Known rows, with every step that occurs:
pusepi > sanag > nila > dobe > zevefu: [  2  -4  19  19  -4  35  -5  -9 -12  19 -12  49  -8 -10  -5  -3  -4 -30
 -21 -30  13  -5 -59]
zevefu > sanag > nila > dobe: [ -9 -11  16  25 -18  28   7 -12   2  26 -20  35   5  12  -8 -11   1 -36
  -9 -12  -1 -11 -37]
nila > sanag > pusepi > pelaf: [-14  29  -2  14  12  -1  13  23 -13  22  27   8  20  13  51  20   2  34
  -2  11  -3 -12   8]
zevefu > sanag > pusepi > pelaf: [-28  27 -22  11  17 -25  10  29 -13  10   0  -3  19  23  38   8 -12  22
  10   7  -9 -12   5]
nila > dobe > zevefu > debal: [ 11  -8  24  17  27  11 -16 -12 -53  19 -22  26 -10  29  14 -12  -8  -8
  -4 -17   9   4 -37]
sanag > nila > dobe: [  5 -19  21  22  -4  29   2 -17   5  36   3  35  -9  13  -1 -11  -2 -25
  -7  -7   0 -15 -32]
nila > dobe > zevefu: [  0  -7  17  20  11  10 -15  -9 -33  26 -14  33  -4  24   5  -6  -7 -13
   4 -19   8   5 -24]
nila > dobe > zevefu > sanag > pusepi > pelaf: [-33  17  -3  26  22 -16  -3  21 -49  17 -26  29  19  25  19  15  -9  13
   3 -17   6  -1 -15]
pusepi > sanag > nila > dobe: [  4  -2  17  10  -8  32   4 -18  15  22   4  36 -13  -9  -2 -11  -8 -32
 -14 -12   3 -22 -50]
debal > pusepi > pelaf: [ -5  27  -4   0  32 -16 -21   9  11  36  13 -10  30  23  29  -3 -14  21
   9  15 -15 -38  -8]
sanag > pusepi > debal > zevefu: [ 13  15  -4  23   6 -10  26  31  -8 -27  24   1   3  13  39 -38   2  26
  26 -13  17   3  33]
nila > dobe > zevefu > sanag: [-16   1  14  22  -3   9  -8  -3 -36  17 -36  32   8  23  -2  -7  -4 -23
   2 -24   6   9 -29]
zevefu > debal > pusepi > sanag > nila: [ 15  31   8   1  16  26 -14  -6  16  15   1   4   5 -13  23 -17 -11 -11
 -20   3  -6 -38 -63]
zevefu > dobe: [  8 -26   2   4  20  -2   5  -6  -4  19  17  25   2  22  12 -23  -2 -11
   9 -10  -2   9  -2]
debal > pusepi: [  2  31   2   3  17  -3 -21  -2  12  29   8  -7  15  15  22 -16 -12   0
  14  12 -10 -28 -13]
sanag > pusepi > pelaf: [-12  20 -17   7  31 -23   4  23 -10  19  22  -4   6  25  45   7 -14  32
  12  13  -7 -16  10]
pusepi > debal > zevefu: [ 22  -5   9  17  -4   0  19  19   4 -21  19   2   9  19  25 -48   3   9
  21 -16  14   3  25]
nila > sanag > zevefu: [ 12  -4  30  21 -14  31  16 -11  -3   9  -8  18   3  10  25  -2  10 -16
  -5  -4   5   2 -14]
debal > zevefu: [ 13  -9   1   3   2   4   9   9  -3 -10  11  10   2  19  26 -33   3  -2
   7  -7   3   7   4]
sanag > pusepi > debal > zevefu > dobe: [ 17 -12  -1  23  19 -15  32  28 -14 -27  31  24   9  12  27 -48   8  19
  24 -28  21  18  33]
sanag > nila > dobe > zevefu: [  5 -21  24  29  -1  31  -9 -10 -21  32 -13  48  -4  14  -3  -3   2 -23
 -14 -26  11   2 -40]

Rows:
[ -7  33   2  16  -3  14  15   9 -12  15  22  11   4   5  45   7   4  16
   4   7   1  -3   2]  nila > sanag > pusepi
[-15  25   9  42   0  -5   7  19 -41  -2 -22  24   9  16  11 -13  -6   6
  23 -29  21   4   1]  nila > dobe > zevefu > sanag > pusepi > debal
[ 17 -32  33  20  -1  25  24 -14  -9  10  -1  41   9   9  13 -13  16 -23
  -7 -19  11  17 -14]  nila > sanag > zevefu > dobe
[ 20 -41  17  13  18   3  15 -13  -5   6  -7  31  -6  21   8 -25   1 -25
   6 -17   9  12 -11]  sanag > zevefu > dobe
[ 17 -38   3   3  16  -1  16   5  -9  -8  16  33   8  19  13 -42  11 -11
   5 -23   7  22   3]  debal > zevefu > dobe
[-11  -5   4  27 -13  26   2  12 -15  10 -24  30  13  11   6  -2   5 -21
 -15 -23   5  13 -32]  dobe > zevefu > sanag > nila
[ 12  23  24   8  16  30 -18 -20   5  26  -9  22  -1 -12   7 -18 -13 -22
 -19  -4  -1 -45 -75]  zevefu > debal > pusepi > sanag > nila > dobe
[  3   2  25  24  38  16 -30   0 -32  41 -22  30  26  18  13   2  -6   5
 -24 -15   0 -30 -59]  sanag > nila > dobe > zevefu > debal > pusepi > pelaf
[ -1  47  -3  -7  12   1 -18  -5  23  16  11  -6  10  -8  22 -16 -17  -4
   7   8  -8 -35 -31]  debal > pusepi > sanag
[ 10  45   0  -9  27   4 -20  -6   3  10   2 -12   4  -3  30 -20 -20   0
  -2  10  -7 -35 -46]  zevefu > debal > pusepi > sanag
[ 12  31  12   2  10   8 -10 -10  21   3 -13   2   2  -9  20 -17 -15 -19
   3  -2   2 -31 -39]  debal > pusepi > sanag > zevefu
[ 10 -11  10  32 -29  20  31  25  14 -24  -3  19  22   6   9 -44  15 -12
   2 -27  13   5   4]  pusepi > debal > zevefu > sanag > nila
[-11  21 -16  12  -3  -8  20  28 -17 -24  -5  10   9  12  33 -24   4   5
  10  -9   5  12   6]  debal > zevefu > sanag > pusepi
[ 20  23  38  18  10  29  -4 -13 -12  12 -19   4  15   7  35 -10   5  -6
 -11   3   1 -21 -37]  nila > sanag > zevefu > debal > pusepi
[ 14   3  10   4   0  12   9  -9  11  -7  -9   9 -17  -2  18 -16 -12 -23
   1  -7   6  -9 -30]  pusepi > sanag > zevefu
[ 23  -6  36  20   3  32  15 -12 -21   2 -17  12  -4  16  34  -7   8 -10
 -13  -3   7   0 -27]  nila > sanag > zevefu > debal
[  7  43   5  -1  31   6 -29   3 -22   5 -13   1   8  -3  28 -12 -17   2
  -8  -8   1 -19 -54]  dobe > zevefu > debal > pusepi > sanag
[  3  27  -5  23  10 -11  16  20  -2   0  26  -8  -2  18  37 -19 -12  24
  32   1   8 -11  26]  sanag > pusepi > debal
[-15   7  -2  16  -4   3  -4  11 -27   4 -25  15  13  22  14  -6  -3 -12
   3 -17   3  15 -16]  dobe > zevefu > sanag
[  6   3   5  21 -17  -1  25  25   1 -30  -3   3  21  16  16 -48   7  -1
  20 -21  11   7  21]  pusepi > debal > zevefu > sanag
[-14  33  -7  35   0  -9  12  34 -31 -14 -12   7  14  16  27 -11  -6  16
  22 -23  16  11  14]  dobe > zevefu > sanag > pusepi > debal
